Each row comes from the steps of one walk. Every step used is in the known rows, and no mark comes twice. Write the walk behind each row, first mark first.
Known rows:
W -> V -> M: [-0.05 -0.60 -0.42 -0.11  0.42 -0.09  0.41 -0.60  0.21 -0.83 -0.53 -1.21
  1.25 -2.24 -0.28  0.00  0.76  0.21  0.37 -1.81]
T -> W -> H: [ 3.03  0.02 -1.28  0.20  0.86 -0.07 -0.64 -0.04 -0.17  0.51  0.39 -1.28
  0.19 -1.41  6.81 -4.22  1.24 -1.22  0.95 -0.17]
C -> W -> P -> Q: [ 1.70  0.66  1.61 -0.09 -0.35 -0.81  0.17  0.44  0.24 -2.99  2.73  1.23
 -0.57  2.05  4.38 -0.75 -0.79 -1.91  0.44  1.39]
M -> V -> W: [-3.69  1.92 -0.06 -0.46 -0.13  2.29  0.07 -0.06 -0.13  2.38 -0.10 -1.04
  0.67 -2.23 -1.85 -0.80  0.76  0.56 -0.79 -1.24]
V -> W -> P -> Q: [ 1.16  1.41  0.63 -0.59  0.23 -0.60 -1.01 -0.36 -0.03 -0.82  0.59  1.49
 -0.31  1.20  1.78 -2.37 -0.76 -1.48  0.55  0.93]
T -> M: [ 2.53  0.96 -1.24 -0.51 -0.55  0.96 -0.25  0.28  0.00 -0.25  0.83 -1.85
  0.44 -2.26 -0.07  2.53  1.59  1.47  0.78 -0.04]
H -> W -> V -> M: [-0.54 -1.05 -0.27  0.11 -0.24  0.01  0.30  0.23  0.26 -0.02 -1.50 -0.12
  1.22 -2.66 -0.23  0.11 -0.14  0.44 -0.05 -0.95]
P -> Q: [ 3.87  0.98  0.21 -0.74 -0.04  1.44  0.32 -0.47 -0.18 -0.65  0.95 -0.25
  0.14  0.98  0.02 -2.22 -0.65  0.65 -0.08  1.42]
P -> Q -> H -> M -> V -> W: [-2.55  0.60 -0.04 -0.04  0.45  1.57  0.13 -0.34 -0.71  1.15 -0.53 -0.21
  0.43  1.18 -8.21  1.37 -0.64  1.89 -0.99 -0.77]
C -> W -> V: [-0.49  1.22  0.98  0.29  0.28 -0.45  0.42  0.10  0.18 -1.84  0.68  0.11
  0.99 -0.26  6.41 -2.27  0.64 -1.05  1.11 -0.75]
T -> M -> V -> W -> P -> Q: [ 0.73  0.11 -0.44 -0.57 -0.57 -0.57  0.04  0.03 -0.30 -0.01  1.85  0.43
  0.01 -0.72 -1.31  2.38 -0.01  0.43 -0.23  0.53]
W -> H: [ 1.62 -0.46 -0.56 -0.02 -0.17 -0.66  0.17 -0.13  0.52  0.77 -0.09 -0.56
 -0.50 -0.33  3.96 -1.74  1.20 -1.01  0.41  0.31]
T -> M -> V -> W -> P -> Q -> H: [-1.32 -1.54 -1.14  0.11 -0.22 -2.10  0.44 -0.84 -0.25  0.56  0.73  0.21
 -0.61  1.00 -3.99  3.68 -0.13  0.58  0.58  1.00]
C -> W -> H: [-0.98  0.35  0.40  0.41 -0.26 -0.93  0.43  0.33  0.62 -0.65  1.16  0.01
 -0.14  0.06  5.13 -1.53  1.14 -2.16  1.17 -0.09]
V -> W -> P -> Q -> H -> M: [ 0.15  0.12  0.41  0.23  0.87 -0.71 -1.18 -0.26 -0.43 -1.51 -0.88  1.15
 -0.67  3.55 -4.73  0.87 -1.07 -0.01  0.34 -0.01]
M -> V: [-0.13  0.15 -0.01 -0.33 -0.80  2.49  1.36  0.34  0.09  1.71  1.26 -2.02
 -0.06 -2.23 -0.11  1.41  0.85  1.41 -1.99 -0.21]
H -> M: [ 2.48  1.66  0.59 -0.22  0.19  2.79 -0.74  0.88 -0.20 -0.94 -0.23 -1.17
  0.07  0.22 -1.87  1.24  0.39  1.44 -0.93 -1.19]
T -> W -> V -> M: [ 0.97 -0.11 -1.11  0.09  1.46  0.20 -0.42 -0.52 -0.40 -1.09 -0.04 -1.87
  1.89 -3.18  2.70 -2.41  0.85  0.04  0.92 -2.27]
H -> M -> V -> W -> P -> Q: [ 0.71  0.73  0.90 -0.42  0.01  0.71 -0.29  0.38 -0.44 -0.57  1.18  0.86
 -0.27  1.21 -2.75  1.31 -0.81  0.33 -1.47 -0.28]
C -> W: [-1.59  2.24  1.19  0.14 -0.25  1.34  0.16  0.68  0.32 -1.55  1.54 -0.53
  0.37 -0.42  3.53 -1.24  0.69 -1.10  0.80 -0.40]

Write each row's walk:
[-2.80  0.07 -0.73 -0.06 -0.09 -0.12  0.38 -0.21  0.23  2.81 -0.35 -0.32
  0.17 -1.60  0.59 -1.38  1.31 -0.54 -0.37 -0.86]
M -> V -> W -> H
[ 2.00 -0.06  0.19  0.05 -0.43  0.04 -0.10  0.41  0.13  0.46 -1.76  0.70
  0.41 -0.99  4.88 -2.55 -0.27  0.30 -0.16  0.73]
H -> W -> V
[ 2.12 -1.70 -0.17  0.36 -0.08 -1.65  0.45 -0.64 -0.14  0.20 -2.04  1.52
  0.09  1.77  1.23 -2.15 -1.56  0.63  0.51  2.14]
P -> Q -> H -> W -> V
[ 1.18 -1.10 -0.18  0.19 -0.49  0.03  0.24 -0.17  0.03  0.91 -1.48  1.00
 -0.65  1.94 -2.16 -0.93 -1.70  0.98  0.14  2.79]
P -> Q -> H -> W
[-2.14  0.92  0.81 -0.14 -0.07  0.90 -0.67  0.87 -0.09  0.33  0.36 -0.01
 -0.48 -0.87 -0.48  2.09  0.46 -0.45 -1.56 -1.65]
H -> M -> V -> W -> P
[-1.95 -2.29 -0.73  0.59  0.09 -1.24  0.49 -0.55  0.26  0.20 -2.33 -0.06
  0.80 -1.25 -1.98  0.93 -0.35  0.45  0.65 -0.40]
Q -> H -> W -> V -> M
[ 0.82 -2.09  0.38  0.32 -0.18  0.28  1.10  0.28 -0.30 -0.35  1.18 -0.42
 -1.18  2.02 -4.93  4.80 -0.74  1.61 -2.13  0.35]
W -> P -> Q -> H -> M -> V
[-0.20  1.42 -0.05 -0.04  0.66  0.50 -1.32  0.44 -0.12  0.21 -1.42  0.16
  0.26  0.53 -1.93 -0.90  0.79 -0.23  0.21 -1.67]
V -> W -> H -> M
[-0.79 -0.26 -0.05  0.12  0.56 -2.11 -0.60 -1.24  0.02 -0.31 -0.61  1.29
 -0.91  2.63 -0.67 -1.36 -0.87 -1.40  1.33  1.39]
V -> W -> P -> Q -> H
[ 3.77 -0.42  0.82 -0.29 -0.92 -0.33 -0.31  0.58  0.16 -0.72  0.60  1.80
 -1.00  1.17  2.94 -1.11 -1.64 -0.64 -0.59  2.62]
H -> W -> P -> Q
[-3.56 -0.26  0.28  0.41  0.19 -0.36 -0.46  0.26 -0.04  0.70 -0.42  0.11
 -0.92  0.54 -2.51  2.97  0.22 -0.35 -0.91 -1.20]
Q -> H -> M -> V -> W -> P
[-0.16 -2.58 -0.60  0.35  0.12 -1.55  0.79 -0.80  0.01 -0.35 -1.67  0.68
  0.96  0.12 -3.77  0.31 -1.35  0.92  0.59  0.33]
P -> Q -> H -> W -> V -> M
[-2.96  2.20  0.31 -0.32  0.17  3.11 -0.34  0.60 -0.44  1.46 -0.37 -1.00
  0.79 -1.37 -4.65  1.16  0.56  1.56 -1.59 -2.16]
H -> M -> V -> W
[-0.36 -1.06  0.76  0.58  0.04 -2.29  0.53 -0.51  0.23 -2.19  1.32  1.08
 -1.19  3.49  1.56  0.33 -1.01 -1.71  1.35  1.82]
C -> W -> P -> Q -> H
[-0.38 -1.71  0.27  0.58 -0.77 -1.54 -0.45  0.56  0.63  0.36 -1.22  1.11
 -1.91  0.90  3.85  0.77 -0.58 -1.45  0.07  1.90]
Q -> H -> W -> P
[-2.15 -0.23 -1.77 -0.11 -0.41 -0.60  0.41 -0.12  0.10  2.51  0.16 -0.84
  0.50 -2.64 -1.08  1.79  1.91  0.45  0.31 -1.02]
T -> M -> V -> W -> H
